Each row was made from one walk, in order. Every step used is in the known rows, and no mark comes twice. Write each row's walk.
Known rows:
T, N, M: [ 10.0 -23.0 -25.0 -45.9 -25.3  15.9 -13.3 -13.1  -7.6 -16.0 -21.7 -26.5
   0.7 -12.1   2.2  -0.3  -6.1  -6.6  11.6   1.7 -22.4  -1.6]
G, T: [ 13.9  17.1  -5.1 -15.8   8.9 -12.8   6.5  10.1  -3.4 -19.2  11.7   0.9
   2.8  -1.1  -9.2   1.5   3.7 -14.4   6.3 -28.8  13.4  11.4]
T, N, M, G, W: [ -8.4 -29.5 -16.6 -33.7 -42.4  15.1  18.5 -39.4   3.1  -4.6 -32.3 -33.9
 -20.5 -32.4 -10.2  -5.5  39.4   0.2  15.3 -19.8 -31.5  12.5]
N, S: [  8.8   0.3  -0.9   1.7  12.2 -28.6   2.4  10.4  -3.1 -27.6   3.4   2.9
   5.0   1.7   6.2 -10.2   4.8  18.4  -5.8  19.0   3.4   3.1]
W, G, S: [ 13.5  23.7  -9.7   6.3   1.9 -11.3   4.0   4.1  -8.7  -3.8  -5.7  42.8
 -38.6  -9.9  14.4 -20.2   1.1  -8.2  29.0   5.7 -17.3  19.7]
M, G, E: [  8.9 -19.8  -2.3  17.5  -1.8 -12.8  21.6 -10.1 -11.5  -8.9   5.0  23.1
 -13.0   2.0 -11.3  -1.8  37.1  10.7   2.2  -3.5  -1.9  18.7]
M, G: [-16.0 -13.6   0.0   8.0   0.6 -14.5  15.4  -8.1  -4.3   5.0  -4.7   0.6
  -3.1 -23.3 -12.7  -6.2  24.3  22.6  -3.7 -10.8   4.4   7.6]
S, G: [ -6.4   1.6  14.5  -3.7   6.7  -2.7 -16.2 -11.0  -9.5   5.4   6.7 -22.9
  -3.0  -0.4  -8.5 -15.0  14.2  -6.2 -19.4   7.4  -0.9  -0.9]
M, G, T, N, W: [ -7.0 -19.0 -13.6 -35.8  -1.9  -6.7  24.9  -9.6  -5.4 -31.4 -29.4 -25.2
 -14.6 -29.1 -20.3  -6.2  28.6  -1.1  15.0 -33.5   0.2  27.5]
W, N, M, G, S: [ 15.5 -33.9 -32.9  -9.9 -12.9 -20.8  16.7 -26.1 -24.9   3.9 -32.3  45.5
 -31.0 -58.8 -29.3 -32.1  19.0   3.4   1.8   2.1 -17.3  21.2]
N, W, G, T: [ 27.1   7.6 -18.3  -2.5 -12.4  -7.4  34.2   1.7  -1.1  -9.1 -16.5   4.5
 -27.2 -32.0  -3.1  -3.5  13.1 -25.5  35.0 -38.0   0.3  24.0]
G, T, N, M: [ 23.5  -7.9 -29.1 -58.9 -15.3   5.1  -7.4  -4.7 -12.2 -34.8 -12.2 -25.8
   3.9 -14.7  -6.1  -0.3  -0.9 -20.1  18.3 -27.2  -7.0   8.5]
E, N, W, G: [ 17.2 -14.8 -24.6  -7.7 -18.4  -1.6  36.8  -7.0  -2.2 -11.4 -33.1  -9.9
 -43.9   1.1   8.0   8.6  17.8  -7.9  23.2 -11.7 -22.9  19.9]
W, G, T, N: [ 23.9  30.2 -27.9 -37.7  -4.6  -9.2   8.6  22.5  -0.3 -33.8  -2.3   0.3
 -11.0 -13.7  12.8  -0.2  16.8  -9.8  33.6 -26.9  -4.1  25.2]
M, G, W, N: [  3.6 -11.2 -14.1  10.1 -26.9 -10.0  45.2 -24.3  12.9  17.2 -20.9  17.7
 -29.6 -38.9 -25.7  -8.9  51.7   7.4  -1.2 -11.7  -5.7  29.6]
G, T, N, S: [ 20.4  21.9 -16.8 -42.5  21.3 -28.2  -1.5  25.4  -4.8 -65.3   1.7 -15.4
   7.9  10.1   6.7  -8.5  10.2   9.1   7.9  -1.9   6.6  20.3]
G, W, N, S: [ 31.5   6.7 -17.2   4.7 -13.0 -21.5  32.1  -7.9  17.1 -12.2 -13.9  22.0
 -17.5 -10.9  -9.0 -11.7  32.4   2.0  -5.9  18.6  -7.4  24.6]
E, N, S: [ 13.2  -1.5 -13.4 -19.3  14.8 -30.9  12.0  10.2  -5.0 -49.2  -4.9 -14.0
  -9.9  34.0  10.0   4.1  14.8  23.9  -9.0  16.3 -10.1  11.5]
N, W: [  0.2 -21.9  -1.1   3.8  -9.9  10.3  14.8 -15.0   1.2   3.6 -23.1 -11.1
 -14.0 -11.7  -7.9  -1.0  -2.6 -11.6   4.2  -4.4  -4.5   4.2]
M, G, T, N: [ -6.5   4.2 -14.8 -39.9   8.4 -16.0  10.6   7.7  -5.7 -37.4  -6.8 -14.1
  -2.0 -16.3 -12.7  -4.0  32.3  12.4  11.3 -32.7   6.0  23.6]
T, G, W, N: [ 24.2  -6.5 -12.3 -25.1 -32.8   5.1  39.5 -14.7   4.4  21.4  -9.7  16.4
 -26.6   4.1 -10.8  -2.9  29.3  16.2   7.7 -16.2   4.4  29.4]
M, G, S: [-17.6  -1.5   2.0   6.9  16.8 -19.4   7.5  -9.6 -15.6  -5.6  -8.2  28.0
 -29.9 -18.7  -8.3 -25.6  16.8  12.8   2.3  -0.2 -10.2  14.9]
W, N, M, G, E: [ 38.5 -51.9 -37.3   0.6 -30.8 -13.3  32.8 -24.1 -22.9   2.1 -20.2  37.8
 -16.2 -39.6 -32.0  -9.5  35.0   2.9   3.0  -1.5  -9.8  22.8]
T, G, E, N, S: [ 38.3 -17.8 -13.5 -36.5   5.2 -29.9  26.9  11.3 -28.5 -54.4  11.8   5.2
 -22.5  78.5  15.7  10.1  28.8  46.4   1.2  10.0  -1.2  29.1]
G, W: [  2.1   8.7   6.5   4.9 -20.7  11.4  15.3 -17.6  16.7   9.0  -3.7  -8.7
 -17.0   5.1   0.2   2.8  19.4 -16.4   9.5  -8.1 -10.9   7.9]

Which walk is each row?
[ 39.0 -33.7 -27.0 -25.4 -23.5   5.0  10.7 -20.3 -23.3 -27.8 -10.0  -3.8
 -22.8  34.5  -1.9  13.9  14.0 -15.6   9.2  -2.6 -28.5   9.9]  G, E, N, M
[ 34.2 -12.7 -25.6  -8.2 -23.3  15.1  22.5  -3.3  -5.0 -19.9 -29.0   7.8
 -35.9   5.6  16.0  -1.8  21.6 -21.1  37.5   7.0 -23.8  29.6]  T, N, W, G, E
[ 19.4 -20.0 -14.2  -3.3  13.0 -43.5  30.6   4.9 -20.4 -57.2  -2.1   7.1
 -24.8  35.8  -1.5  -0.5  51.6  35.7  -8.6  13.0 -11.3  29.3]  M, G, E, N, S
[ 16.9 -45.3 -36.2  -9.2 -29.1 -16.5  29.3 -24.7 -13.3  10.7 -28.6  19.7
  -6.2 -66.0 -33.2 -13.4  25.6  13.1  -5.3  -9.9  -7.5  13.3]  W, N, M, G
[ 37.7 -17.4 -14.6  23.2 -24.9   3.9  34.7  -8.6  -6.2  -0.8 -17.9  25.5
 -35.8  -3.5   6.9  -1.2  18.5 -22.2  32.1  -3.0 -14.7  23.2]  N, W, G, E
[ -6.0 -24.5 -22.6 -40.4  -9.2  -4.2  -7.3 -22.3 -23.1 -22.5 -31.5   3.8
 -27.3 -29.5  -6.2 -24.6  12.3   6.5  12.1   2.5 -29.4  14.8]  T, N, M, G, S
[ -3.9 -26.5 -11.0  -7.3 -10.2 -13.9   3.1 -29.9 -27.2  -2.6 -21.1  19.5
 -26.4 -39.4 -16.5 -25.6  11.4   3.3   6.7  -6.6 -19.8   7.7]  N, M, G, S
[  7.4   2.7 -12.5 -30.2  13.8 -18.3  -6.5  14.2  -2.9 -48.1  -7.6 -13.9
   5.8  10.2  15.1  -7.2   5.6  22.4  -0.7  26.1  -6.7  10.3]  T, N, S
[ -4.4   3.2  -5.2  -9.7  10.0 -26.3  22.5   1.9  -6.4 -15.4   4.5   0.7
  -1.7 -26.6 -23.6  -5.3  31.5   9.2   3.6 -39.6  14.7  19.9]  M, G, T
[ 30.0 -22.2 -15.2 -13.6 -43.8   8.1  13.8 -46.5  -1.8  25.1 -20.6 -12.3
 -21.9 -36.8 -27.5 -20.9  36.9 -31.0 -11.0   0.3 -20.8  13.2]  S, G, W, N, M
[ 13.5 -11.3 -13.1  11.4 -20.9   3.6  28.5  -7.0   1.5  10.4 -28.1   4.7
 -28.1 -29.8   4.6  -6.0   8.5 -12.0  25.1  -8.9 -10.4  11.9]  N, W, G
[ 10.3 -10.2 -24.6 -17.5 -21.8  13.5  18.2  -2.7   3.3 -10.2 -36.7 -13.7
 -29.0 -18.9  14.1  -5.5   9.7  -9.9  31.9  -1.1 -19.2  19.9]  T, N, W, G
[ -1.0 -31.3 -21.9 -30.0  -7.0 -18.3   9.6 -28.8 -29.9 -23.4 -27.5   1.3
 -41.9  -8.5 -10.9 -11.1  19.3   7.4   3.7  -7.9 -32.9  15.8]  E, N, M, G, S
[ 18.2  20.6   6.2 -19.2  25.4 -42.0  -5.8   8.2 -15.9 -40.0  19.5 -17.5
   5.7   1.6 -11.3 -22.2  26.7  -0.9 -20.2  -2.1  15.3  13.6]  N, S, G, T
[ 21.2  15.1  -6.2 -36.9  29.9 -44.3   2.1   8.5 -18.3 -61.7  12.1 -33.2
  -8.7  30.6  -6.9 -10.2  33.4   3.7 -20.0  -3.8   3.1  20.3]  E, N, S, G, T
[ 36.0 -34.0 -28.9 -36.9 -57.9  10.5  39.4 -35.2  -4.3  24.9 -21.9   8.1
 -23.5 -19.6 -18.8  -2.8  21.3   8.5  14.4 -23.7  -9.2  22.6]  T, G, W, N, M
[ -2.6 -43.5 -25.1 -29.2 -21.0 -10.7  21.2 -26.8 -18.5 -15.8 -23.9 -24.0
 -18.4 -15.2 -15.6   6.4  26.7  17.2  -0.3 -20.7 -21.3   5.2]  E, N, M, G
[ 39.0   4.5 -42.2 -53.2 -29.3  -2.4   3.8   2.8 -12.9 -29.1 -17.6  -8.8
  -8.7 -33.2   5.3  -0.8   9.9 -16.9  41.5 -34.5 -15.0  15.9]  W, G, T, N, M
[ 22.2   2.6 -15.9   5.5 -23.3   5.5  27.5 -14.0  19.6  14.4 -16.7  20.2
 -23.8 -15.5 -15.0  -2.4  27.5 -16.3   2.9  -0.3 -11.3  20.9]  G, W, N
[ 19.5 -45.1 -18.0  -0.7 -25.9  -7.8  19.0 -27.9 -23.9  -6.7  -8.9  11.7
 -13.2 -20.8 -17.5  -4.1  29.0   2.0   7.2 -12.6 -14.0  10.6]  N, M, G, E
[ 34.4 -34.7 -13.8 -29.6 -20.4   1.2  -4.7 -29.9 -33.7 -20.6  -1.5 -26.5
 -25.7  35.5  -9.2   0.8  31.8 -24.2 -12.5   5.1 -28.0   9.0]  S, G, E, N, M
[ 10.2  18.4 -17.0 -45.1   9.3   0.7  -4.5  16.0  -1.9 -37.0  -0.6 -15.2
   3.9   6.5  -2.7   2.2   7.2 -11.1  13.3 -19.5   2.3  17.8]  G, T, N
[ -3.0   8.6  20.1   1.1 -14.0   9.7   0.8 -30.2   6.7  14.8   2.0 -29.4
 -20.5   5.6  -9.9 -14.3  36.1 -22.5 -12.5  -0.3 -12.0   6.8]  S, G, W
[  3.4   4.0   4.4 -29.8   7.6  -5.2   0.4  -0.5 -23.2  -3.5   3.6  27.0
 -28.3  24.0   6.5 -15.4  -4.9  25.6  10.2  -1.7   1.2  18.3]  T, G, S
[ 27.2 -28.0 -42.1 -23.3 -21.3 -28.3  34.2 -14.7 -15.8  -7.4 -18.7  18.4
  -4.5 -66.3 -41.1 -10.2  30.9  -1.3   4.1 -38.4   4.3  23.3]  W, N, M, G, T
[  9.7 -21.6 -19.8 -22.6 -15.1 -20.2  18.7 -17.7 -19.3 -13.5  -7.7  -6.5
   0.8 -49.3 -26.4  -5.1  23.4   1.1   8.1 -48.6   2.6  10.3]  N, M, G, T
[ 51.4   5.2 -29.1  -1.2   0.5 -35.7  30.6  15.9 -12.7 -54.1   1.6  20.3
 -32.5  42.8  24.2   4.5  37.0  11.0  19.2  15.9 -20.4  29.8]  W, G, E, N, S
[ 27.9   1.1 -27.7 -22.4 -10.4 -10.3  40.1   2.1  -4.6 -29.0 -22.3 -11.3
 -40.3  -1.6  -1.2  11.8  22.4 -21.2  32.9 -40.2 -12.5  31.1]  E, N, W, G, T
[  4.2  -1.7   7.9 -23.1 -24.5  11.7  26.6 -17.7   5.3  15.7   3.5  -9.1
 -20.8  24.0   3.2   4.3  22.3  17.2  13.0 -23.1   0.2  16.3]  T, G, W
[ 22.3 -29.2   0.8  -8.3  -4.8   7.1  10.4 -27.7 -21.6 -21.9 -13.8 -26.9
 -42.0  44.2 -11.6   1.1  34.7 -27.0 -11.3  11.1 -21.0  20.6]  S, G, E, N, W
[ 10.4  -6.5 -14.8 -40.4  -0.3   7.0   7.4   0.4  -2.1 -33.8 -22.0 -25.1
 -13.3  -6.4  -8.9  -0.5   3.5 -24.2  17.4 -20.5  -2.8  20.6]  G, T, N, W
[ 27.5 -30.9 -11.3  -6.0  -8.2   9.4  26.4 -14.4 -13.4 -27.1 -19.8  -5.2
 -40.0  46.3  -2.8  12.8  18.8 -21.0   7.5   2.1 -22.6  21.9]  G, E, N, W
[  8.1  17.1   9.0 -17.7  13.7 -13.6  -9.7  -2.4 -12.3 -12.1  16.7 -21.3
   1.9  -0.1 -17.3 -14.6  21.2 -19.2 -13.5 -20.6  11.4   9.5]  S, G, T
[ 10.3 -43.7  -9.9   0.3  -7.3  -6.1  42.4 -23.5 -16.7 -25.3 -24.9  -3.9
 -43.4  22.5 -14.0   9.4  44.3   1.7   3.9  -7.0 -18.8  29.2]  M, G, E, N, W
